Each row was made from one path, in order. Every step used is in the known rows, and no mark comes twice. Write each row's path.
In the rows, 128 means zero.
Known rows:
devu kibun sige mafe rutu berak dufom: [136 117 158 181 134 158 121 175 104 109 116 181 121 156 122 137 150 110
 145 125 130 106 103 189 151  95  62  84 148 125 118 187 100 137 118 150
 183 127 134  81 136 152 129 126  59 127  89 182  96 143]
devu tuzed rutu: [135  80 111  92 152  80 118 104 157 132 145  97 148  72  89 132 120 108
 128 145 116 153 100  76 107 173 159 133 152 164 149 140 137 107  89 151
 137 175 131 131 137  90 146 142 153 137 141  35 121 124]
dufom tuzed sige: [107 106 101 149 122 111 156 102 144 163 136 145 122 124  85 138 120 135
 113 146 142 137 120  90  96 170 176 138 154 123 141 103 125 119  98 137
 119 125  99 141 170 109 122 119 187 109 148  95 143 148]
rutu mafe sige: [134 100 139 160 134 139 101 108 129 135 146 117 182 127 117 103 129 113
 125 136 169 119  81  93  89 143 160 108 179 144 112 136 127 141 113 114
 106 111 152 141 116 176 108 127 139 130 160 102 166  99]
tuzed dufom: [101  69 109 105 144 126 141 103 144 149 141 132 162  83  94 138 129 136
 149 157 131 129 125  91  98 197 200 130 133 126 156 128 129 124  91 144
 106 169  93 126 128 111 156 114 162  80 130  67 137 150]
devu kibun: [109  43 141 140 119 106 130  87 146 140 120 158 178  86  69 110 161 104
 128 137  99 112  95 134  92 167 166 125 152 169 133 138 126 123  89 177
 139 175  99 112 141  90 148 116 128  61 159 105 141 126]
kibun sige tuzed rutu berak: [ 73 178 135 146 141 144 160 154 108 111 116  98 115 117 107 141  83  86
 145 136  90 133 139 106 146 132 113  87 115 166 121 117 163 143  85 106
 181 125 115 137 108 138 140 130 132 130 129 130 120 175]
sige tuzed devu mafe rutu berak dufom kibun: [129 113 153 109 142 147 128 103 109 148 119 107 110 171 133 102 189 193
 122 132 105 105 148 106 130 142  97 105 146 101  63 175 111 146 157  93
 122  84 168 139 152 134 127 145 114 173 104 148 151 151]
sige tuzed: [102 131 148 143 137 114 166 105 127 125 129 127 184  91  83 104 134  97
 111 144  99 122 120  95 104 174 154 118 130 156  99 136 134 137  79 127
 152 143 118 167 114 108 149 137 136  60 166 119 139 144]
sige kibun devu mafe rutu tuzed dufom berak: [179 147 156 114 154 146 109 132 134 123 113  86 109 152 199 139 120 181
 104 148 114 161 109 158 167 140 142 126 122 149 122 139 132  68 155  98
 103 110 128 135 141 144 113 144  97 194 106  90 171 175]
berak rutu kibun sige: [100 111 105 138 142 135 163 124  94 123  81 141 138 106 130  77 111  78
 158 120 118 143 147 134 122 111 119 131 118 122 137 121  85 144 113 141
 146 100  86  97 124 131 137 101 149  83 131 161 107  84]
mafe rutu tuzed dufom berak devu kibun sige: [114  90 143 130  87 132 121 194 102 154 156 147  92 136 168 163 134 142
  75 143 134 100 110 182 141  71 102 145 110 162 176 144 101  90 142 128
  95 143  95  90 127 126 132 128  86 163  86 119 142 122]
mafe rutu fitira dufom tuzed devu kibun sige: [114  87 130 128  94 177 127 132 103 151 136 134 116 187 109 138 133 129
 114  76 147 151 114 144 114 121 162 121 131 139 124 168  90 151 173 131
  76 135 115 131 194 186  96  91  97 165  66 145 131 133]
mafe rutu berak devu kibun: [122  83 146 156 126 136 111 129  97 141 136 149 123  78  90 100 174 126
 130 124 117  49 103 171 132  77  97  86 144 168 128 154 102 138 145 168
 113 148 114 105  98 128 116 146  96 136 120 128 152 113]
devu tuzed sige berak dufom: [143 112 113 107 132  78 120 132 160 120 126 170 103 110  98 144 117  90
 149 171 109 139 139 120 129 161 138 120 114 137 128 115 126 115 114 134
 196 130 154 122 132  75 129 146 144 124 150  94 103 116]
kibun sige berak devu tuzed rutu fitira dufom: [137 170 109  60 102 113 114 186 102  97 158 129  88 117 145 142  81  59
 167  99 115 148 193 161 133  95 109 104  70 164 131 108 140 135 148 140
 170 148 149 114  89 134 123 175 115 171  97 111  83  80]
kibun devu mafe rutu berak dufom tuzed sige: [151 115 138 142 128 118 132 120  91 127  99 130  55 165 129 124 191 174
 132 148 130 131 118 137 156 106  94 107 147 106 124 143 119 104 120 126
 149  68 145 112 195 139 113 158 150 214  88 114 146 134]
berak dufom kibun sige mafe rutu: [134 161 130 179 122 156 115 148 129 108 143 173 142 183 176 121 138 157
 121 101 155 129 148 135 129 119  58 176 149  55 143 164 109 120 105 124
 129 132 136  97 136 158 140 105 102 102  90 203  99 114]
fitira devu mafe rutu kibun sige tuzed dufom: [153 141 156  85  97 150 130 182  96 129  90  68 150 135 181 121 112 169
 178 168 141 168  96 121 144 132 164  87  78 141 112 180 102 154 195 131
 126 122 137 127 122 156 133 122 108 146 100 117 142 142]
sige mafe rutu tuzed: [148 161 175 152 180 145 135 159 128 121 157 106 189 119 121 120 107 114
  92 145 155 113  95 128 129 123 115 112 184 148  74 166 107 129 141 111
  97 142 138 208 101 183 122 155  96 148 147 104 126 143]
fitira sige kibun devu: [152 172 114 147 138 103  94  57 131 111  60 112 169 136 129  79 123 139
 144  98 114 166 141 127 160 129 148 158  71 128 138  95 146 129 123 139
 152 152 122 148 122 114 120  84 163  64 157 170 139 115]
mafe rutu berak dufom kibun sige tuzed devu: [ 85 163 129 152 130 163 128 115 103 125 115 123  94 183 141 119 136 157
 118 101 109 114 165 111 143 102  75 144 110  75 113 160 111 144 140  80
 124  92 137 125 148 171 121  82 120 150  92 204 126 142]
tuzed rutu berak dufom kibun devu: [107 123 112 131 152 113 101  67 129 101  92 128 102 112 147 126 165 140
 167  85  93 120 171 116 136  92 100 172 132  68 149 113 171  98  85 130
 150 111 115  87 147 121 142 123 190 141 101 140 121 131]
dufom mafe rutu tuzed devu: [ 80 131 154 124 172 149 134 118 142 158 165  87 155 144 112 129 107 162
  48 117 153 118  98  87 123 124 118 176 187 128 114 144 117 116 154 101
   4 139 111 217 147 187 102 107 143 177 155 120 112 141]
dufom mafe rutu fitira sige: [102 149 137 167 160 162  75 135 107 121 149  98 180 160  95 115  86 134
  93  91 199 134 118 114 156  99 118 137 131 121 120 173 108 138 144 135
  45 122 124 185 114 188  87 124 129 104 101 170 129 134]
berak devu tuzed sige kibun: [160 138  99 104 113  65 106 123 173 145 143 128  88 102 134 118 107 136
 146 133  77 134 137 128 117 155 135  98  94 179 157  96 108 101 146 158
 152 145 139  92 133  76 120 134 150 138 163  74 122  95]
kibun devu tuzed sige berak rutu mafe: [188 150 132 123  99  97 125 157 152  80 120 132  91 142 157 140 107  73
 155 164 106 152 110 166 150 125 111 123 148 132 104  80 144 136 135  99
 174  80 167  97 137 127 113 168  89 198 163  99 114  88]
fitira rutu: [122  87 114 115 134 111 102  84 120 115 109 129 197  80  83  66 129 122
 135 119 157 130 126  99 121 146 149 153 139 111 148 149 134 145 116 154
 103 179 115 151  95 126 131 125 165  67 162 128 134  99]
tuzed sige kibun: [132 154 108 150 134 126 115  96 184 151 120 131 141 121 106 114  62 135
 154 135 105 150 143  95 126 189 173 103 128 159 140  91 116 114 118 132
 138 138 110 131 123 116 102 100 164  94 167 106 126 154]
kibun sige tuzed devu mafe: [ 91 134 154  84  96 107 167 113 109 146 115 116 137 177 109 112 142 139
 124 158  82 156 126  93  99 199 125 110 122 153 109 121 149 148 101 110
 151 145 139 146 175 115 172 120 111 140 164 127 128 129]
tuzed sige berak: [122 156 114 141 115 131 129 113 163 126 135 159 132 116  85 145  68 105
 149 163 125 117 140 103 127 165 166 115 136 146 128  85 138 129 115 126
 155 145 113 161  96 120 113 127 148 101 177 115 122 154]
fitira rutu berak dufom kibun sige: [ 89 105  88 146 128 123  90  99  99  96  71 157 129 130 138  66 152 123
 165  79 145 128 176 149 130  82  96 172 105  44 154 142 140 155 121 153
 139 120 114  73 110 151 128 100 172  85 100 208 121 100]
rutu mafe sige berak devu: [156 163 141 151 105 138 114 153 120 124 163 153 145 133 145 116 118  99
 113 125 158  75 132 149 104  83 105 117 149 136  99  98 133 160 150 114
 117 106 161 146  70 156 103 163 103 147 179 148 139  80]
tuzed devu mafe sige berak: [158 114 135  94 116 146 115  96 138 143 145 130 138 160 104 137 136 167
 114 160 146 114 117 103 119 159 157 105 164 141 108 104 152 150 157 109
 123 145 171 172 133 128 126 131 110 152 180 133 159 129]
kibun sige mafe: [108 155 134 159 130 129 151 130 125 106 135 165 167 145 120 136 115 100
 138 135 133 140 119 132 103 160 114 131 153 123 137 127 142 136  72 148
 159 162 118 121 122 139 167 116 117  83 155 156 108 129]
berak rutu mafe: [130  83 126 134 137 112 143 127 119 124 130 136 165 112 116  72 130  80
 122 137 139 122 125 120  94 143 129 133 180 121  97 128 107 171 102 125
 112  92 107 124 108 138 135 157 111 110 155 116 122  84]
sige mafe: [125 127 139 145 155 130 147 118 133 122 145 154 189 113 109 126 124 113
 130 142 138 122 115 121  97 173 142 122 169 126 110 135 134 139  92 151
 139 163 120 155 111 123 158 145 122  75 167 126 123 140]
tuzed rutu fitira sige berak devu: [140 199 120  92 121 109  91 150 111 118 134 113 126 123 103 128  61  79
 142 101 137 103 198 135 166  68 120 104  85 149 122 111 136 155 152 138
 132 139 123 188  66 131 119 177 135 124 131 146  88 106]
sige kibun devu tuzed dufom mafe: [129 130  99 116 157 107 121 113 193 119 134 108 104 120 167 171 135 153
 137 111  93 187 103 161 134 182 155 164  99 113 167 102 168  76 124 143
 105 146 127  76 170  94 142  92 130 126 117  96 125 169]
berak rutu tuzed dufom mafe sige kibun: [145 132 109 146 170 151 127 195 179 159 151  98 114 139 161 157  70 150
  77 117 159 139 135 138 156 106 138 134 143 113 121  91 110 121 166  77
  76  71 102 133 115 132 107 126 111 112 106 133 111 152]
mafe rutu berak dufom tuzed devu kibun sige: [ 94  78 119 155 123 144 152 122 101 156 101 162  69 171  98 137 179 136
  99 101 122 109 106 154 130  99 103 136 137 100 148 170  89 154 139 144
 118 109 104 105 202 152 110  88 109 173  77 170 121 147]
sige berak: [113 141 119 140 147 135 144  90 144 111 130 162 168  93  82 119 112  86
 130 141 121 107 141 121 109 163 160 142 136 130 112 104 139 141 104 148
 141 160 112 166  92 121 135 130 124  62 180 144 134 150]

Which path is each row?
[120 147 178 132  52  91 154 201 131 140 148 128 113 145 141 136 109  78
 124 116  79 115 122 158 116 109  83  90 123 189 112 116 149 148 102 124
 159 126 122  92 123 115 148 165  89 163 129 103  80  98]	berak devu kibun sige tuzed rutu mafe
[ 84  53 116 122  95  95 177  97 126 175  98 185  97 170  94 133 182 121
  98 103  98 137 125 141  81 144 128 175 124 103 161 133 112 143 103 162
 131 140  89  97 227  93 160  83 139 110 112 158  97 114]	berak dufom tuzed devu kibun sige
[115 104 148  99  50 110 133 185  94 136 127 167 108 131 156 135 139 119
  94 108 117 124 152 146 129  86  79 146  72 192 151 100 160 126 110 111
 200 158 117  78  79  44 136 147 115  98  99 158 112 111]	fitira dufom berak devu kibun sige tuzed rutu
[123 153 109 167 192 150  95 139 161 142 127 116  95 138 131 150  87 148
 116  74 151 122 155 114 157  97  94 126 138 112 133 113 145 116 137 108
 130  84 124 118 101 129  76 123 156 128  95 163  91 174]	tuzed rutu berak dufom mafe sige kibun
[143 148 100 111 118 119  90 193 139 137 179 120  99 132 141 164 126 172
  81 138 201 121 116 155 177  89  95 159  75 106 154 122 124 143 187 126
  90 156 155 141  84  95 109 147  97 126  97 144 125 128]	fitira sige berak devu tuzed dufom mafe rutu
[105  95 125 140 145 171 110 124 115 134 162 137 182 116 116 103 138 161
  87 101 204 131 114  87 116 132 126 178 151 118 128 138 129 125 123 121
  68 163 118 155  77 143  83 111 152  73 109 149 126 131]	fitira dufom mafe rutu
[157  96 128  92 161 136 117 103 128 107 115  71 120  84 164 143 157 153
 177 150 118 167  72 139 149 138 171 110 112 135 152 176 107  82 152 134
 105 137 148 111 165 149 121  97 131 180  96  40 157 132]	mafe rutu kibun devu tuzed dufom
[166 142 150 113 109 132 127 143 104 124 161 153 128 113 121  98 152 141
 105 150 138  72 143 143 136 121  78 112 140 151 106 128 117 138 144 148
 122 148 147 152  86 117 133 180  81 141 156 140 138  98]	sige berak devu mafe rutu
[116 121 121 150 120 116 111  38 142  98 110 143 168 115 145 107 177 143
 140  98  97 129 135 122  96 135 143 201 139  87 157  99 170  90  83 147
 113 151 117 102 154 124 158  86 173  89 156 149 164 109]	dufom kibun devu
[177 116 157  91 130 123 108  89 120 122  98  65 136 126 164 119 145 162
 171 135 124 159 103 103 145 110 145  92 154 158 130 125 159  88 125 114
 143 114 163 130 147 132 127 136 167 189 129  76 150 100]	tuzed rutu kibun devu mafe sige
[143 157 143 141 170 138 125 126 128  79 103 138 110 117 166 137 156 105
 118  94 128 135 116 180 167  85  72 173 112  90 116 149 126  93 163 133
 121  97 156 133 131 138  97 128 118 158 105 166  94 126]	sige berak dufom mafe rutu kibun devu tuzed
[ 83 159 142 155 116 121 170 132 109 113 119 136 162 126 108 112 121  80
 117 144  95 137 130 107 107 164 125 129 102 147 126 121 144 140  69 125
 169 143 113 137 127 121 156 106 127  65 155 151 133 130]	kibun sige tuzed
[156 144 108 137 166 146 160 138 139 143 106 132  95 119 131 149 104  97
 120  98 169 118 159 123 144  79 143 132 127  98 108 128 113 134 165 109
 152  74 136 164 118 116  92 140 160 125  96 147  99 147]	mafe sige berak dufom tuzed rutu kibun
[140 119 172  90 122 137 143 115 123 151 149  82 156 155 102 101 144 179
  93 167 115 129 104  73 119 187 128  97 157 160  82 169 121 140 134  94
 101 140 160 190 151 137 133 143  97 162 158  99 146 138]	sige tuzed devu mafe rutu
[129  78  64 102  85  92  83 116 148 120 121 125 139 112 173 148 144 165
 168 139 132 180 103 122  87 140 189 201  80  79 192 127 145 128 151 173
 107 178 129  48 153 108 170  77 148 102 109 115 159 107]	fitira devu tuzed dufom kibun sige
[ 64  81 108 127 149 135 141 119 159 156 167 133 148 109 106 161 122 150
 120 134 150 135 113 103 103 180 172 164 146 104 166 115 152 116  87 145
  68 158  83 121 129 108 146 111 165  79 121 100 120 172]	tuzed dufom mafe
[146 181 123 104 100  91 136 189 137 107 156 129  85 130 162 143  90  58
 139 125 112 128 141 161 114 111  81 131 114 152 132  97 151 150 130 131
 150 136 154  98 103 132 132 174  93 202 148  94  89  84]	kibun sige berak devu tuzed rutu mafe
[ 87 115 138 130  77 117 168 185 101 144 126 144  81 114 115 162 156 106
 159 146  66  91 127 195 127 108 123  60  77 170 135 115 142 147 116 149
 177 135 101  60 126  94 174 130  95 112 103 124 130 152]	rutu berak devu kibun sige tuzed dufom
[131 139 130 158 150 138 108 130 133 124 127 106 111 129 132 145 134 143
 122 112 131 106 154  90 141  83 107 113 133 106 101 134 142 123 121  77
 166  76 158 116 105 117 120 146 149 117  90 147 135 154]	mafe sige tuzed rutu berak dufom kibun
[178 116 141 117 134 126 143 100 118 136  91  72 105 137 158 138 163 161
 136 119 139 161  96 122 132  96 156 116 159 130 123 124 152  88 137 118
 129  93 151 133 185 124 124 141 172 191 111  86 161 122]	dufom tuzed rutu kibun devu mafe sige
[120 202 116 140 103 154 136 195 134 133 165 131  89 152 191 158  96 143
 108 126 135  96 174 170 149  67 103 160  96  92 145  97 110 126 175 103
  76 129 114 126  96 173 131 117  94 155  97 145 124 126]	mafe rutu tuzed dufom kibun sige berak devu
[ 89  89  99 115 145 115 171  61 134 168 136 137 136 130  75 128 154 139
  88 115 129 128 119  87  75 177 178 172 157 106 136 125 128 149 113 142
  75 145  95 173 183 121 141 101 168 114 160 114 148 148]	dufom tuzed devu
[115  47  85 112 141 140 135 135 120 129 138 163 128 103 130 136 127 138
 103 159 150 120 136 108 128 155 151 166 142 103 175 120 113 127  89 119
 121 111  78  97 102  69 148 141 128  77 115 128 146 147]	tuzed dufom berak rutu
[159 138 120 106 110  72 112 106 149  85 106 165  92 121 127 147 142  99
 151 155  85 148 138 139 143 141 114 144 100 124 146  98 150  91 103 130
 207 128 156 108 156  85 133 134 150 155 150 105 105 100]	kibun devu tuzed sige berak dufom
[160 112 153 130 134 126 108 142 127 140 122  96 105 152 139 133 164 171
 132 136 123 120 151  97 140 104 107  86 145 122  77 142 152 124 127  88
 182  68 177 107 127 102 131 176 137 149  89 129 149 147]	devu mafe sige tuzed rutu berak dufom kibun
[182 110 114 105 132 158 172 126 116 161 101 118  86 170 131 129 150 146
 107 133 155 116 132 149 132 101 148 111 159 104  81 106  90 182 215  98
 126  48 157 163 153 121 115 159 103 163 138 167 145 124]	dufom tuzed devu mafe sige berak rutu kibun
[110 107 121 109 166 129 143  89 140 145 112  88 159  74 109 109  91 104
 167 117 119 135 133  88 121 145 174 106 141 154 130 141 124 116 119 138
 115 141 102 156 116 127 119 124 188 113 139  65 109 139]	tuzed rutu kibun
[196 178 130 154 111 134 124 108 154 137 114 104  86 177 157 126 125 193
 117 134 115 165 114 133 159 156 131 114 139 129 135 115 126  92 146 117
 126 103 143 124 193 137  99 119 122 185 126 109 153 156]	dufom tuzed sige kibun devu mafe rutu
[112 143 137 104 136 120 117 149 112 133 123  77 166 134  95 141  84 103
 154 148 135 154 144 107 143 153 206  67  76 143  93 156 119 154 131 119
 136 124 126 175 116 143 146 143 136  80 101 106 134 164]	rutu fitira sige tuzed dufom
[171 113  95  91 118 114 111 160 143 129 181 137  98  92 138 173 148 137
 129 157 143 101 119 144 125 115 150 111 104 139 157 105 126 127 155 130
 142 153 165 104 105  91 136 150 101 138 135  93 150 107]	mafe sige berak devu tuzed dufom
[ 90 176 123 150 142 158 166 108 123 108  86 149 140 116 129 123  89  58
 171 120 114 131 147 160 124 133 152 125 103 129 115 104 124 144 134 152
 156 128 107 144 103 152 117  91 139  82 156 169 120 143]	rutu kibun sige berak
[146 165 111 118  71 157 120 173 126 136 177 152  78 174 189 149 140 190
 140 138 136 104 164 161 134 122  93 144 102  88 160 110 127 122 153 128
 105 138 135  75 120 132 151 132  75 148  91 151 143 122]	tuzed dufom kibun sige berak devu mafe rutu
[163 181 170 153 166 165 133 108 118  82 111 114 168 121 166 121 132 134
 155 118 139 128  92 153 154 106 107 109 158 119 107 169 119 110 146 126
 118 129 147 155 120 180 121 118 113 148 137 140 127 130]	sige mafe rutu kibun devu
[119 212 129 145 122 169 146 152  87 107 126 148 111 114 166 102 100  96
 142 104 132  89 155 175 153  70  75 126  92 127 135 126  93 143 173 139
 118 124 119 138  78 174 100 113 106 133 131 181 110 101]	mafe rutu kibun sige berak devu
